What can hang from each mark
J356: J700
J343: J356
J758: J190 J554 J690
J980: J916
J485: J187 J886
J675: J664 J886
J554: J204
J190: J187
J690: J567 J758
J916: J343
J700: J886
J204: J554
J886: J485 J567 J675 J700
J187: J190
J733: J980

(in the rows, 128 means zero)
Known rows, with every way that one mark hangs from another
J485{J187 J886}: [122 120 114 145 104 145 109 137 135 125 114 147 137 103 121 147 107 130
 121 109 132 150 137 149 124 126 108 163 101 135 132 141 147 139  70 133
 145 126 121 129 125]
J733{J980}: [110 135 114 149 143 125 127 122 116 123 121 146 140 112 149 118 110 137
 127 132 145 115 113 118 139  73 119 129 145 134 132 121 133 116 149 118
 142 122 110 130 139]
J690{J758{J190{J187} J554}}: [102 130  52 141 123  96 130 116 135 152 112 162 121 135  94 135 112 126
 179 131  48 105  76 180 117  96 127  80  92 139 101 137 169 112 161 187
 147 163  91 173  99]
J675{J886{J567 J700}}: [163  83  84 151 152 109 120 188 130 151 159 168 122 113 151 151 148 115
 118  97 146 127 105 206 169 112 127 183 156 136 101 142 124  67  92  82
 192 108 124 116 157]
J886{J675}: [149 138 126 119 137 127 143 132 134 124 145 104 124 114 118 145 103 119
 119 146 122 143 127 162 129 100 130 144 112 117 124 122  97 133 118 129
 132 111 111 142 140]
J356{J700}: [124 100 136 148 126 131 137 147 163 159 121 119 129 115 135 143 128 117
 149 130 145 103 143 132 119 112 127 126 135 137 100 121 138 131 118 104
 122 149 137 146 146]
J758{J554 J690}: [123 145  87 134 164 127 125 128 146 125 149 125 149 148 113 127 128 112
 149 149  99 116 120 128 129  95 102 100 131 137 160 133 111 121 154 164
 151 136 157 159 123]
J190{J187}: [125 126 112 118 105 130 134 139 148 131 126 132 134 116 129 139 122 131
 126 111  99 123 122 138 125 129 127 143  98 119 108 118 160 115 139 142
 124 134  96 133 110]
J356{J700{J886{J485{J187} J567}}}: [124  72 104 188 114 154 126 206 139 196 126 156 125  85 208 186 132 145
 124  86 189  86 115 174 129 138 100 177 109 164  44 149 145  87  82 142
 176 147 144 164 127]
J980{J916{J343{J356}}}: [106 115 121 125 109 114 136 127 122 100  68 146 107 113 181  82 108 167
 151 138 116  99 111 123  98  55 109 138 129 141  94 167 141 103 133 101
 140  88  96 152 172]
J343{J356{J700{J886{J675}}}}: [137  84 127 166 136 169 164 152 179 168 134  78  97 107 159 147  94 100
 155 138 161 125 129 173  93  76 143 186 105 150  56 135 140 160 105 113
 116 109 100 179 165]
J204{J554}: [141 121 117 128 159 105 141 120 118 164 144 124 125 136 128 111 141 126
 133 114 116 111 120 131 150 135 101 142 119 133 127 117 122 121 107 106
 118 124 124 158 127]
J690{J567 J758{J190}}: [136 137  77 119 120  85 135 128 104 154 114 132 109 173 106 141 106 132
 175 153  95 115  88 192 146 102 120 101 110 140 108 122 126 116 124 177
 164 181 135 138 145]
J675{J886{J485 J567 J700}}: [165  92  87 146 150 103 101 198 119 141 161 186 127 107 174 176 153 120
 101  60 162 119  92 193 182 134 105 193 149 126  78 164 144  47  84  94
 209 100 103 108 153]
J356{J700{J886{J485 J675}}}: [149  98 137 170 141 160 145 171 153 168 145  99 117 102 184 187 110 102
 125 112 172 113 116 151 124 107 118 178 104 144  45 143 127 121 100 114
 148 126 107 173 149]
J700{J886}: [129 111 126 166 137 165 145 137 121 151 130 118 115 140 162 134 127 127
 131 131 149 133 117 129 126 130 137 152 123 154 102 134 126 137 130 129
 135 129 137 146 123]
J700{J886{J485 J567 J675}}: [158 107 119 162 148 149 148 186 117 145 157 127 111 102 190 174 105 131
  97 111 153 125 101 189 152 117 128 184  97 151  58 145 105  99 102 143
 179  94 108 168 137]
J187{J190}: [112 127 108 127 109 135 116 141 134 143 117 169 135 129 134 139 113 132
 140 115  99 137 117 141 122 122 131 150 126 124 136 123 121 123 113 145
 111 161 123 130 123]
J690{J758{J554}}: [127 129  94 148 162 120 142 102 116 127 120 134 120 133 103 129 119 116
 157 146 113 120 105 155 105  98 131  71 124 141 120 146 146 124 152 161
 136 135 124 156  97]
J980{J916{J343{J356{J700{J886}}}}}: [102  65 128 182 113 148 166 156 149 149  68 127  94 112 221 101 108 151
 172 140 152  81 115 125  80  41 118 165 129 178  43 169 150 115 123  74
 141 113 117 186 182]
J690{J567 J758}: [156 133 101 112 135 105 152 127  96 138 116 109 115 162 111 144 102 126
 158 152 135 118 107 176 133 102 123 110 115 135 109 123 133 111 125 166
 143 151 132 130 123]
J343{J356{J700}}: [113  92 126 141 118 140 134 134 179 147 121 116 117 110 136 128 117 116
 164 118 146 108 145 136  95 101 131 140 122 138  86 131 173 144 116 112
 104 129 112 146 157]
J758{J190{J187} J554{J204}}: [115 113  37 134 143  91 158 124 167 145 134 198 103 146 105 110 128 124
 160 128  37  99  69 151 133 104 123 123  94 128 116 108 176 116 163 156
 105 130  78 196 106]
J700{J886{J485{J187} J567 J675}}: [151 107  95 155 123 149 133 193 111 161 148 142 118  80 190 190 104 148
  89 100 169 126  95 204 147 126 101 197  89 144  64 152 106  87  78 166
 184 101 118 160 120]
J343{J356{J700{J886{J485 J675}}}}: [138  86 129 162 135 163 143 159 171 154 143  97 101  96 180 173  97 100
 137 102 173 118 112 156 108  96 121 191  97 141  28 153 161 136  97 126
 129 102  80 171 162]
J343{J356{J700{J886{J567 J675}}}}: [142  59 114 177 141 162 177 186 177 176 141  98  91 100 172 150  87 115
 152 134 158 115 134 214 103  66 152 189 100 168  41 130 128 139  98 118
 142 102 113 188 168]
J690{J567}: [160 132 109 112 137 116 141 146 122 131 128 129 110 163 132 135 129 124
 130 147 133 120 119 152 146 114 116 147 118 114 124 113 116 111 120 136
 136 132 136 126 137]
J675{J664 J886}: [164 142 110 113 143 126  81 119 142 121 161 141 128 115 133 141 114  88
 125 144 167 156 143 143 133 106 135 163 130 116 105 141 118 117 134  88
 140 107 137 105 155]
J356{J700{J886}}: [125  82 136 187 134 166 155 161 156 180 122 105 113 124 168 149 129 115
 155 132 163 108 131 134 112 114 139 155 129 165  75 130 138 140 115 105
 128 150 143 166 138]
J980{J916}: [120 135 129 124 134 108 132 139 103 120  99 148 130 115 149 112 118 149
 130 133 127 119 115 117 118  92 115 134 151 137 119 141 129 104 147 108
 143 115 127 141 139]
J343{J356}: [120 118 118 117 120 132 124 114 142 113 125 127 116 124 129 115 113 126
 142 118 132 133 126 134 110 118 136 144 119 125 112 139 162 144 126 133
 108 106  99 125 142]
J733{J980{J916{J343}}}: [100 128 118 156 127 103 138 137  93 104  69 167 136 105 201  86 105 180
 133 149 129  81  99 110 124  11  95 127 155 151 112 149 110  76 158  84
 169 106 104 163 166]
J758{J190{J187} J554 J690{J567}}: [133 151  35 112 131  95 125 154 158 159 142 153 129 180 107 137 122 120
 166 151  35  97  80 180 156  81  89 127  85 122 134 105 126  98 152 199
 168 171 132 167 133]
J485{J886{J567}}: [132 100 122 162 131 138 137 175 144 122 129 145 127 118 131 137 105 135
 124 111 109 141 143 175 141 107 143 153 110 155 112 133 133 124  80 118
 160 116 122 144 145]
J675{J664 J886{J700}}: [175 129  89 108 156 119  90 143 131 135 168 139 133 114 136 156 128  83
 131 119 173 162 130 164 155 100 120 182 151 113 102 139 134 107 110  71
 161 101 119  99 162]

Rows
[140 111  67 134 107 144 115 178 136 150 127 157 146  87 117 192  83 117
 128  91 105 181 113 217 142  85  95 223 103 117 134 128 124 125  20 135
 155 133  84 146 140] => J485{J187{J190} J886{J675 J700}}
[116  70 125 172 124 172 152 146 170 168 123 104 102 122 170 131 117 111
 162 121 166 113 133 141  91 106 141 166 119 161  55 137 171 154 116 110
 110 128 117 163 151] => J343{J356{J700{J886}}}
[104 132  65 152 143  98 124 102 120 145 119 160 112 148  93 124 124 124
 176 146  79 112  85 170 123  97 126  69 120 145 116 144 139 128 150 172
 152 161 125 166 122] => J690{J758{J190 J554}}
[139  87  80 157 118 135 128 197 123 150 128 160 138  90 133 164 118 143
 123  82 133 147 126 215 158 110 103 191 124 146 113 138 150 103  37 122
 193 117 114 136 135] => J485{J187 J886{J567 J700}}
[134 135  33 125 132  86 142 129 127 159 114 161 102 171  99 143 109 122
 177 151  50  98  64 208 135  84 117 100  79 126  95 119 161  98 153 196
 154 168  98 172 110] => J690{J567 J758{J190{J187} J554}}
[134 108  90 143 114 138 115 158 125 137 122 145 141  98 120 160 122 127
 126  85 137 156 123 174 150 120  94 184 125 131 127 141 164 125  45 116
 168 124 105 125 132] => J485{J187 J886{J700}}
[130  99  96 164 115 151 120 189 107 163 133 167 125  96 200 172 126 154
  99  87 170 111  99 170 144 153 102 179 101 149  69 158 133  85  91 167
 178 122 131 146 112] => J700{J886{J485{J187} J567}}
[ 99 149  52 130 125 107 112 138 171 151 142 156 149 146 101 131 123 123
 164 138  29 105  90 157 139  94  98 111  96 133 135 123 134 114 167 187
 165 167 124 170 127] => J758{J190{J187} J554 J690}
[182 118  85 114 154 108  78 184 122 132 181 178 134  92 172 179 132  97
 109  80 182 145 114 192 180 114 111 193 144 120  65 156 142  61  94  86
 202  89 111 103 162] => J675{J664 J886{J485 J567 J700}}
[153  70 123 187 145 159 180 202 158 190 144  94 105 102 171 169 100 120
 137 144 158 116 135 209 124  75 149 175 110 171  57 119  94 120 101 107
 158 125 138 191 156] => J356{J700{J886{J567 J675}}}
[133  96 118 169 137 149 137 185 114 149 144 152 115 122 200 157 129 141
 109  90 153 111 103 159 151 145 125 169 116 161  62 151 135  93 113 145
 174 115 124 150 126] => J700{J886{J485 J567}}
[167 109  98 120 148 107 139 196 113 137 158 140 126  88 160 181 117 126
 106  84 135 130  99 211 177 107 102 181 126 117  80 137 122  74  79 126
 195  90  82 143 149] => J886{J485 J567 J675 J700}
[169  94 122 155 154 163 160 190 163 181 163  84 108  90 172 172  75 101
 147 162 174 139 162 207 124  57 151 183 108 166  44 114  94 136 109 100
 152 111 143 186 166] => J356{J700{J886{J567 J675{J664}}}}
[164  95  77 144 128 131 139 200 129 149 146 135 131  75 121 181  95 131
 111  99 127 159 123 247 160  83 104 208 105 134 108 132 120 108  28 123
 196  99  99 152 146] => J485{J187 J886{J567 J675 J700}}
[152 113  73 126 123 108  73 164 113 143 147 186 141  90 160 186 154 113
  95  59 185 124  83 164 163 154  72 199 139 100 101 171 159  60  74 114
 190 116 101  93 132] => J675{J886{J485{J187} J700}}
[123  87  59 157 100 137 114 209 130 166 117 202 143  89 139 171 105 149
 136  70 104 154 117 226 152 106 106 209 118 144 121 131 142  98  19 138
 174 150 112 138 130] => J485{J187{J190} J886{J567 J700}}
[112  58 132 185 107 169 158 148 172 156  97 108  94 123 200 118 121 130
 173 137 153  88 128 141  86  76 132 159 107 166  54 156 148 139 104  97
 126 123 120 177 166] => J916{J343{J356{J700{J886}}}}
[170 114  51 128 192  86 192 113 109 133 129 149  87 179 100 119 107 119
 169 160 110  99  76 176 126  77 120  98 113 137 117 117 157 103 146 164
 109 122 110 187 102] => J690{J567 J758{J554{J204}}}
[150 125 128 150 148 153 137 148 120 134 150 116 113 117 174 173 111 115
 102 116 161 137  99 148 140 122 118 179 102 136  69 148 119 120 111 141
 153 100  97 156 132] => J700{J886{J485 J675}}
[167 120 130 139 148 166 126 159 156 160 165  88 121  91 181 194  86  83
 134 131 195 137 135 151 127  86 121 183 103 138  35 137 128 140 110 109
 143 111 113 164 159] => J356{J700{J886{J485 J675{J664}}}}
[ 98  86 132 143 100 116 142 146 155 129  64 136 111 100 187  97 106 153
 173 142 130  76 128 128  79  38 108 137 134 150  66 161 152 108 124  73
 136 114 108 175 190] => J980{J916{J343{J356{J700}}}}
[182 112  82 121 158 112 101 179 131 142 173 159 128 102 149 160 124  98
 124 115 169 154 131 207 165  92 130 188 153 128  88 136 120  81 103  73
 189  96 131 111 164] => J675{J664 J886{J567 J700}}
[165 148 100 117 125 161 104 141 117 140 160 117 129  79 173 193  84 112
 101 122 193 157 117 158 134 113  97 199  83 118  63 149 115 126  99 158
 156  93 113 147 128] => J700{J886{J485{J187} J675{J664}}}
[115 109  67 145  96 144 103 172 129 156 109 183 152 100 129 175 110 131
 138  72 109 166 114 186 144 114  96 204 123 129 137 135 152 122  29 130
 150 155 102 127 126] => J485{J187{J190} J886{J700}}
[188 134  92  89 155 114 119 185 117 128 180 128 133  76 157 187  97 108
 109 101 156 152 126 212 176  87 109 185 122 110  69 132 118  90  92 113
 188  79  89 140 162] => J886{J485 J567 J675{J664} J700}
[126 119  96 127 105 119 100 177 111 142 130 177 137  84 168 167 126 159
  98  79 154 107 109 172 149 155  92 156 112 122  94 150 135  72  95 167
 172 121 125 127 115] => J886{J485{J187} J567}
[152 109 111 148 138 111  90 178 131 128 156 191 124 109 172 161 137 123
  93  90 153 112 102 166 156 137 121 170 124 129  80 165 127  62 106 115
 185 107 122 112 147] => J675{J886{J485 J567}}
[161 113 112 138 150 138 148 159 138 118 149 107 125 111 109 161 102 100
 126 110 117 172 128 189 154  84 118 187 121 127 117 129 131 138  58  93
 164  96  80 145 157] => J485{J886{J675 J700}}
[173 147 114  96 145 121 111 167 126 113 169 128 129  80 156 176  84 113
 104 125 150 145 140 187 151  94 124 163  96 115  70 133 105 102 110 133
 166  79 106 144 154] => J886{J485 J567 J675{J664}}
[166 139 120 122 154 168 142 132 128 141 162  82 114 113 152 155  79  94
 129 166 165 171 140 161 125  83 144 177 101 138  81 124 100 157 128 120
 132  94 124 157 143] => J700{J886{J675{J664}}}
[131  71 127 192 136 157 144 205 146 183 139 138 116 108 208 172 132 131
 130  94 171  91 121 160 136 125 127 165 122 170  37 143 144  96 101 121
 167 140 133 165 144] => J356{J700{J886{J485 J567}}}
[154 150  69 120 170 113 139 143 137 137 147 124 129 180 115 130 125 110
 148 169 102 108 111 152 146  81  91 118 121 121 155 116 104 107 141 169
 155 141 162 154 133] => J758{J554 J690{J567}}
[158 114  93 134 149 110  87 160 120 130 158 172 134 116 160 174 158 101
 104  65 168 128  89 148 172 142  95 186 149 109  89 164 160  69  93  91
 180 112  96  99 145] => J675{J886{J485 J700}}
[ 98 152  82 113  93 105 111 145 164 156 135 129 162 140 110 139 108 136
 166 117  45 120  96 153 146 116 107 128  95 142 132 113 130 118 146 185
 170 178 123 140 140] => J758{J190{J187} J690}
[121  53 117 187 129 166 164 183 169 180 128 121 101 114 180 136 109 131
 159 115 160 103 134 180 100  96 154 175 121 176  43 136 157 131 107 117
 132 121 129 173 156] => J343{J356{J700{J886{J567}}}}
[147 127 111 138 111 146 122 140 141 123 131 120 132  90 108 168  83 121
 110 126 127 164 134 182 127  95 108 182  85 122 127 135 114 142  62 135
 150 107 104 146 138] => J485{J187 J886{J675}}
[131 125  87 144 102 161 109 166 117 167 131 163 130  92 179 198  94 128
 107  95 142 144  80 172 126 128  95 214  85 125  86 149 108 106  73 180
 142 141 100 156 114] => J700{J886{J485{J187{J190}} J675}}
[166 112 130 145 147 171 146 153 162 172 159  67 114 102 157 171  82  85
 153 167 178 147 158 166 112  66 142 173 112 151  59 117 105 161 116  97
 129 116 134 175 162] => J356{J700{J886{J675{J664}}}}
